Each row comes from the steps of one walk. Every step used is in the known rows, and no mark comes twice. Write the walk behind each row, first mark first.
In the rows, 128 means zero.
Known rows:
buge -> vonib: [ 91 169 109 148 114  74 107 101 126 126  95 143  90 124 121  95 117 133
 111 139 110 126 147 144  98 162  88 141 112]
gomi -> vitoku -> mafotob -> dekob -> vonib -> toba: [110 122 138 138  43  60 138 100  50 122  86 143  83 106 190  80 207 125
 124 149 141 146 116 141 101 152 136 141 120]
vonib -> buge: [101 146 147 138 111  74  89 102 111 138  90 144  77 142 144 107 146 117
 113 145 119 138 130 148 104 138 121 157  96]
vitoku -> mafotob: [ 98 152 151 146  97  46 138  89  71 122  87 149  96 109 122  82 137 119
 112 146 102 160 105 132 103 171 138 153 100]
buge -> mafotob -> dekob -> vonib -> toba: [139 131 107 129  69  72 111  97  92 132  88 144  79 122 178  65 185 127
 122 150 122 119 131 144 100 157 108 134 113]
dekob -> vonib -> buge -> mafotob: [105 138 128 131  68  74  94 100 118 134  99 159  73 144 176  97 157 118
 110 162 107 121 129 143  98 171 118 148  97]
vonib -> toba: [130 159 122 138 129  81 122 103 107 138  88 145  95 136 151  78 160 123
 126 120 122 131 108 148 102 144 123 145 117]
dekob -> vonib -> buge: [ 92 133 134 137  87  78  77 106 104 147  95 147  81 134 175 107 166 119
 111 143 121 136 136 150 103 149 132 160 100]
dekob -> vonib -> toba -> mafotob: [124 128 110 130  72  71 108 116 113 147 103 155  67 130 182  80 176 112
 118 124 107 111 108 148 125 183 147 152 124]
buge -> mafotob -> dekob -> vonib -> toba -> verod: [134 122 104 119  57  70 102  99  94 127  86 151  52 124 155  74 186 117
 116 144 143 111 139 141 111 176 106 126 115]
toba -> verod: [ 99 149 121 136 103  71 117 101 110 133  79 154  67 120 113  92 133 114
 107 125 139 126 145 136 118 171 111 143 106]
dekob -> vonib -> toba: [117 146 109 138 109  85 106 106 101 147  94 147 100 129 182  78 181 125
 124 120 126 129 113 150 100 156 134 147 121]
mafotob -> vitoku -> vonib -> toba: [114 168 119 136 127  76 122 105 103 128  75 139  87 117 155  99 184 128
 101 118  96 145 121 144 102 172 138 137 109]
dekob -> vonib: [ 89 146 112 144  91  77 110 102 110 148  86 154  99 111 165  86 150 127
 111 129 118 132 141 141 107 167 128 154 108]
buge -> mafotob -> vitoku -> vonib -> toba: [126 171 113 131 112  75 130 101 113 119  78 147  80 124 156  92 180 126
 100 134  87 136 119 139  97 186 129 129 107]
vitoku -> mafotob -> buge: [115 143 141 141  96  28 127  89  93 113  75 150  84 116 116  86 132 114
 112 166  90 168 120 119 113 141 118 149  83]
toba -> mafotob -> dekob -> vonib -> buge: [110 101 133 127  37  55  71 106  98 144  95 142  42 123 172 100 175 114
 108 160 119 123 154 149 128 156 130 158  99]
gomi -> vitoku -> mafotob -> buge -> vonib -> dekob: [ 96 139 136 146  54  49 155 106  99  88  90 144  85 118 141 101 153 124
 121 182 119 165 148 139 113 147  87 147  95]
mafotob -> buge: [117 153 119 140 115  48 115  97 137 126  68 151  82 124 126  89 125 118
 113 151 105 143 146 127 119 125 101 149  85]
toba -> mafotob -> vitoku -> vonib -> dekob: [105 139 126 137  75  67 143 116 118 121  78 144  69  98 142 100 169 119
  94 143  94 150 159 146 139 204 136 155  95]
mafotob -> buge -> vonib: [106 162 101 143 113  53  99 100 142 114  86 144  78 130 117  99 116 128
 109 158 100 135 159 134 108 136  74 137  96]
dekob -> vonib -> toba -> mafotob -> vitoku -> gomi: [127 135  95 132  90  73 129 109 121 123 114 144  77 104 136  64 207 115
 116 116  98 128 133 149 119 217 160 152 110]
toba -> mafotob: [109 141 124 138  80  58 123 109 132 139  94 158  63 121 134  85 127 110
 110 135 104 116 128 137 135 180 129 156 108]
buge -> vonib -> toba -> verod: [113 154 104 130 110  79  98 108 104 123  99 143  65 141 127  93 158 121
 115 125 138 118 127 149  99 171  97 126 126]
buge -> vonib -> dekob: [100 151 117 146  98  81 130 109 120 119  96 136  99 121 132  89 137 132
 118 151 122 140 159 156 109 161  83 150 107]
gomi -> tinudi: [ 82 160 131 146 112  74 104 103 151 148  66 163 112 122 158  89 118 124
 111 139 128 113 110 133 116 151 120 158 109]
gomi -> vitoku -> vonib: [ 49 169 145 141  67  63 157 110  98 127  65 151  88 103 151 116 149 129
  88 123 128 150 132 136 103 177 129 141 104]
gomi -> vitoku -> mafotob -> dekob -> vonib: [ 82 122 142 144  22  49 141  94  56 121  80 150  81  86 168  85 177 126
 113 160 133 150 145 131 109 164 131 149 106]

Write each row's walk:
[129 127 112 134  84  73 101 101  84 141  85 137  85 114 176  71 190 129
 123 134 133 129 137 148 105 142 119 142 116] | mafotob -> dekob -> vonib -> toba
[119 166 105 141 126  82 104 106 110 127 103 137  89 141 145  86 153 131
 123 129 116 125 118 153  91 153  98 136 125] | buge -> vonib -> toba
[125 147 107 133  89  67 105 114 128 128 112 146  61 142 148  86 151 117
 117 134  99 106 111 150 119 179 115 140 128] | buge -> vonib -> toba -> mafotob
[107 157 125 138  85  75 154 104 120 110  72 146  87 104 139  94 164 126
  98 156  93 151 159 142 115 197 113 145  89] | buge -> mafotob -> vitoku -> vonib -> dekob
[125 121 107 125  75  73  96 104  80 136  80 143  58 116 153  78 190 119
 114 128 153 123 144 145 114 165 116 134 118] | mafotob -> dekob -> vonib -> toba -> verod
[146 119 123 128  68  53 111 104 103 133  87 138  49 116 141  71 165 115
 119 146 119 118 135 143 133 157 117 144 113] | vonib -> toba -> mafotob -> dekob
[132 162 109 147 106  83 141  90 152 113  82 165  75 121 139  82 136 119
 115 157  88 117 150 127 115 179 112 144  97] | buge -> mafotob -> vitoku
[112 147  99 137  83  41  98 107 153 116  95 151  54 132 122  99 116 117
 108 161  86 121 152 132 127 158  86 140 100] | toba -> mafotob -> buge -> vonib
[124 149  99 126 108  64  91 106 118 112  87 143  55 145 127  96 156 117
 115 138 128 128 136 140 107 148  84 124 114] | mafotob -> buge -> vonib -> toba -> verod
[147 144 110 140 103  80 128 109 142 126  95 157  55 127 159  84 169 109
 121 134  91 111 128 138 134 178 144 152 116] | vonib -> toba -> mafotob -> vitoku
[ 97 144 151 144  64  33 158  96  94 102  73 158  76 115 138  98 143 113
 116 168 112 167 122 118 114 138 121 147  88] | gomi -> vitoku -> mafotob -> buge
[138 123 102 127  75  48 100 111 135 134  89 155  57 135 173  84 169 108
 118 146  96 123 124 134 133 152 129 148 104] | dekob -> vonib -> toba -> mafotob -> buge
[107 143 127 124  55  39 137 119 127 118  74 152  48 129 166 107 172 110
 102 141 104 139 117 131 128 158 129 137 101] | gomi -> vitoku -> vonib -> toba -> mafotob -> buge
[104 126 137 125  29  47 137 113  90 124  75 139  44 106 160  94 183 120
 102 140 128 127 132 141 128 172 127 136 115] | gomi -> vitoku -> vonib -> toba -> mafotob -> dekob
[ 74 161 126 138 117  66 115 102 139 138  81 147 126 107 116  70 139 126
 109 125 131 130 109 142 108 177 129 156 102] | vitoku -> gomi -> tinudi
[108 136 145 122  54  44  96  93  92 121  73 135  52 120 133  98 157 125
  92 173 110 141 152 140 104 161  97 133  85] | vitoku -> vonib -> buge -> mafotob -> dekob
[109 162 109 144 130  75 145  96 122 115  96 138  99  95  90  68 163 123
 111 122 109 147 153 142 107 193 132 152  92] | mafotob -> vitoku -> gomi
[129 141 123 135  72  56 128  87 114 120  73 147  69 111 123  67 133 124
 112 169 115 120 158 131 112 156  86 136  94] | buge -> mafotob -> dekob
[ 96 131 161 145  40  41 162  91  59 107  75 144  74  92 135  86 156 122
 115 166 136 155 139 128 112 151 118 146 101] | gomi -> vitoku -> mafotob -> dekob
[121 155 120 133 105  73 129  94 129 105 108 143  77 121 103  76 175 116
 111 150  97 139 144 144 100 195 127 147  85] | vonib -> buge -> mafotob -> vitoku -> gomi
[ 94 143 140 130  81  59  88 112 116 128  86 145  44 126 148 126 168 113
  87 144  83 138 139 143 123 187 149 153  92] | toba -> mafotob -> vitoku -> vonib -> buge
[122 133 108 137  71  53 122 114 144 110  96 143  66 127 129  93 136 118
 117 170 103 136 164 145 135 156  82 150  96] | toba -> mafotob -> buge -> vonib -> dekob
[ 98 172 114 139  96  67 135  97 128 117  70 154  77 106 135 101 147 127
  86 144  78 139 146 129 106 204 123 135  92] | buge -> mafotob -> vitoku -> vonib
[121 141 114 139  83  87 102  96 139 122  95 163  65 135 175 101 170 116
 112 167  90 119 153 136 109 177 124 149  94] | dekob -> vonib -> buge -> mafotob -> vitoku
[132 155 120 136 110  45 106  98  93 105  98 136  84 139 135  88 159 123
 121 156  92 153 106 137  93 139 100 132 109] | vitoku -> mafotob -> buge -> vonib -> toba
[116 147 107 138 101  64 143 105 135 115 106 145  74  98  95  67 164 113
 108 125  95 133 146 141 128 216 148 154  97] | toba -> mafotob -> vitoku -> gomi
[ 66 154 149 141  59  73 171 117  94 120  68 143  98 101 155 107 167 129
 100 136 141 162 147 149 114 173 118 151  99] | gomi -> vitoku -> vonib -> dekob
[ 87 154 142 136 107  69  90 104 109 129  77 139  69 124 146 126 168 122
  89 139  95 153 146 144 105 167 139 149  88] | mafotob -> vitoku -> vonib -> buge
[125 148 117 129 113  79 112 105 100 133  86 149  68 135 131  84 165 113
 117 116 143 124 119 144 110 162 119 136 118] | vonib -> toba -> verod
[100 165 112 139 105  74 127  94 165 119  82 160 110 108 124  68 148 123
 110 148 106 116 121 132 110 198 127 148  96] | buge -> mafotob -> vitoku -> gomi -> tinudi
[125 135 116 133  81  37 115 105 150 127  80 157  54 126 129  90 125 106
 110 155  92 128 141 125 142 150 113 152  89] | toba -> mafotob -> buge
[ 86 155 129 147  66  37 135  98 104  93  89 151  76 122 131 106 133 123
 113 172 104 153 136 125 101 148  93 137  98] | gomi -> vitoku -> mafotob -> buge -> vonib
